Each row comes from the steps of one walk. Every step used is in the known rows, and no mark comes twice. Write the walk behind each row, first mark first.
In the rows, zero is written as 128.
Known rows
D > X > A: [152 135  92  81 144 100 121  74 133  80 163  87 130 187 173 104 164 165
 134 146 144 154 149 129  86 122 108  86  87]
A > X > V > S: [ 99 159 124 105 142 124 112 106 143  89 190  95 123  68 154 152 171 165
 157 184  74 127  95  99 139 130 167 112  98]
X > A > B: [127 122 141 104 148  96 142  93 110 160 191  91 113 143 143 127 173 151
 157 121 116 160 142 122 145  81  88 142  78]
C > R: [148 100 156 151 146 138 142 149 108 108 103 132 133 155 102 132 101 121
 142 110 106 103 119 144 142 143  91 114 165]
Q > X > C > R: [153  95 165 108 124 111  97 115  85  59  98 165 156 136  86 123  63  90
 155 101 164 139 124 142 133 134 126 145 143]
A > X > Q: [ 97 141 105 138 111 106 126 142 108 142 134 131 118 115 138 121 136 158
 106 126 105 145  99 102 132 111  81 113  82]
A > X: [111 128 112 117 126 103 118 100 125 120 149 151 120 129 169 137 149 147
 129 117 115 111 115 118 158 135  94 110  96]
X > Q: [121 139 120 177 130 127 174 163 123 148 120 122 107 120  95  99 123 129
  96 135 103 144 113 124 111 132  84 134 104]
B > A > X: [101 149 128  65 134  94 106  79 108 149 141 102 115 138 156 155 154 168
 148 107 119 139 106 117 139 130 105  84  85]
C > R > Q: [160 102 161 159 135 160 153 179 126 149 103 121 136 174  87 126  77 111
 131 102 131  84 128 143 123 157 112 127 184]
C > R > Q > X > D: [135  99 114 127 100 169  85 144  98 125  91 123 149 128 102 135  65 121
 148 113 125 116 104 164  71 135 119 137 183]
Q > X > V: [129 157 114 141 125 150 113 113 142  78 141 119 123  99 118 140 132 148
 131 178  95 162 112 149 163 149 202 126 130]
D > X > Q > R > C: [115 181  64 185 121 114 130 161 156 148 117 135 124 118 154  80 132 121
  48 149 144 176 141 140  63  80 149 105 155]
D > X > J: [162 125 125 115 131 131 141  70 165  27 153 150 124 162 166 108 157 191
 129 148 173 109 154 144 139 152 133  97 126]
Z > Q > X > C > R: [152  70 144 101 121 135  64 174  99 128 100 150 137 153  56 146  61  85
 188  97 178 129 136 138 133 154 105 151 162]
B > A > X > V > S: [ 89 176 139  58 145 111 105  84 123 119 182  48 119  75 136 170 179 189
 180 175  77 157  88  97 121 120 179  87  88]
J > X > C > R: [151  74 183 110 152  97 112 176  80 121 101 188 169 129 125 103  70 106
 135  81 145  89 127  98  81 129 106 164 147]
X > D: [117 116 101 172 120 119 159 113 109 126 129 138 129 122 147 110 135 128
 125 128 105 105 118 140  61 138  71 134 114]
R > C: [145 141 109 175 148 109 180 141 158 168 155 145 110 110 142  95 130  58
  97 113 164 121 174 134 126 147  90 139 125]
Q > R > C: [120 171 103 190 145 112 166 153 161 172 123 168 118 112 156 109 143  65
  83 124 138 141 158 140 142 117 133 142 174]
S > V: [140 105 123 170 155 159 151 139 153 123 124 112 121 132 117 146 171 112
 140 183 111  70 136 156 148 161 143 160  99]
Q > X: [130 141 118 114 141 135 103  98 134  96 131 150 108 118 119 142 118 119
 132 134 126 142 122 161 156 157 131 127 112]
X > A: [141 132 123 107 151 103 170 107 127 121 152  99 119 167 140 112 169 122
 147 130 123 153 151 110 144 131  81 130  91]
J > X > Q > R > C: [ 97 178 101 169 143 105 135 229 134 222 106 171 126  72 157  90 126  95
  57 118 108 162 137  99  82  87 134 167 162]
B > A: [125 150 147 109 153 112 156  98 118 156 127  91 105 148 112 136 144 140
 142 115 121 139 124 139 119 151 108 102 104]
S > V > X > C: [149  79 154 136 136 152 154 100 161 111 123 141 139 107 115 128 148  65
 110 157 158  61 169 122 109 143 184 174  68]
C > R > Q > X: [152 112 146 115 129 172  93 152 123 120  99 129 132 148  84 149  61 114
 146 111 139 121 118 165 145 157 145 125 185]

Which walk is each row?
[146  83 165 117 101 100 119 150  99 126 116 157 173 163 120 114  67 109
 142  76 186  85 122  98 112 124 110 136 147]
A > X > C > R > Q
[134 122 139  98 115 109 140  85 145  64 156 163 120 132 177 140 173 175
 155 120 149 111 140 108 214 140 102 125 113]
A > X > J
[168  82 184 160 119 123 166 169 112 129 103 152 165 171  75  96  54  80
 134  87 185  85 138 118  94 150 113 154 167]
X > C > R > Q
[121 148  81 186 140 132 132 212 176 234 121 146  99 134 128 130 139  63
 115 123 151 131 170 134 142 142 111 154 189]
Z > Q > R > C
[155 117 163 104 132 162 175  69 181  79 144 163 105 114 144 133 158 132
 111 122 143 102 180 119 195 155 142 127 125]
V > X > J
[ 85 136  94  80 106  94 102  74  80 152 132  95 132 118 174 143 156 176
 156 109 104 136  94 117  71 108  76  88  83]
B > A > X > D
[114 145 112 147 109 118 124 117 135  98 158 121 136 112 169 141 160 174
 128 161  86 131 103 102 159 127 167 107 111]
A > X > V
[106 183  96 209 126 116 178 193 145 190 107 143 117  98 123  86 133  76
  61 131 121 177 142 123 116  92 122 149 161]
X > Q > R > C
[150 140 141  93 131 143 129  77 150  40 139 165 110 116 130 140 144 150
 156 138 159 143 148 147 220 161 138 143 133]
Q > X > J
[ 92 167 119 193 126 128 159 176 128 146  88 141 117 129 107 109 138 141
  80 147  78 167 101 129 125 103 126 141 151]
X > Q > R
[136 120 105  80 144  97  95  58 119 117 201  78 125 162 176 120 175 192
 148 138 141 157 136 139  89  74 114  98  69]
D > X > A > B
[135 101 180  69 105  92 111 129  79 155 107 106 169 170 106 131  76 129
 164  64 188 116 111  95  98 117 120 107 138]
B > A > X > C > R > Q
[171  50 183 136 126 190 141 155 149 134  93 123 164 139  78 136  91  59
 125 130 174  39 165 127 100 141 198 173 137]
S > V > X > C > R > Q
[120 135 129 143 123 155 158 129 147 152 120 127 100 100 104 110 125 115
  67 126  98 136 139 115 104 121 124 115  91]
V > X > Q
[137 144 120 117 132 156 119 124 155 137 132 138 111 130 109 139  93 114
 119 126 152 124 127 158 135 175 152 138 130]
R > Q > X
[121 129  89 132 102 152 111 116 126 141 125 134 131 111 127 125  97 120
 125 128 137 118 117 155  62 151 123 149 130]
R > Q > X > D
[ 74 204  92 118 111  85 120 150 112 215 114 105 117  95 150 122 154 130
  91 110 122 209 121 101 119  61 129 104 136]
B > A > X > Q > R > C
[144 107 153  60 132 146  72 123  94 159 155  74 135 153  99 157 102 144
 183 102 137 171 127 147 152  81 132 140 147]
C > R > Q > X > A > B
[151 126 143 144 111 188 100 167 130 100 109  97 147 130  80 144  79 140
 144 155 111 138 104 151 146 149 221 127 201]
C > R > Q > X > V
[ 70 169  99 151 104 108 110 153 117 142 102 146 126 123 149 130 153 170
  92 135  75 166  87 107 149  78 121 120 133]
A > X > Q > R
[ 99 135 116 171 130 196 133 159 171 153  77 114 115  97 106 151 178 122
  78 192  63 121 131 136 141  95 212 155 125]
S > V > X > Q > R
[ 93 116  84 131  98 100 110  95  99 123 141 146 136 108 188 130 148 154
 134 120 102 106 102 118  83 115  65 116  93]
A > X > D
[102 163 123  97 114 108 115  97 118 128 149  70 130 116 155 154 166 194
 152 152  88 160  95 103 141 119 178  80 105]
B > A > X > V
[172 110 170  95 117 178 118 133 136  68 105 143 137 148  91 143  89 144
 168 114 172 118 143 152 209 160 154 144 204]
C > R > Q > X > J
[136  79 161 113 111  81 109 122  81  84 116 170 167 150 133 121  94 115
 153  82 156 106 117 101 134 109  89 124 128]
A > X > C > R
[137  95 132 136 150 188 138 104 179 129 122 116 109 110 127 158 170  97
 112 174 106  66 159 147 143 149 181 145  88]
S > V > X
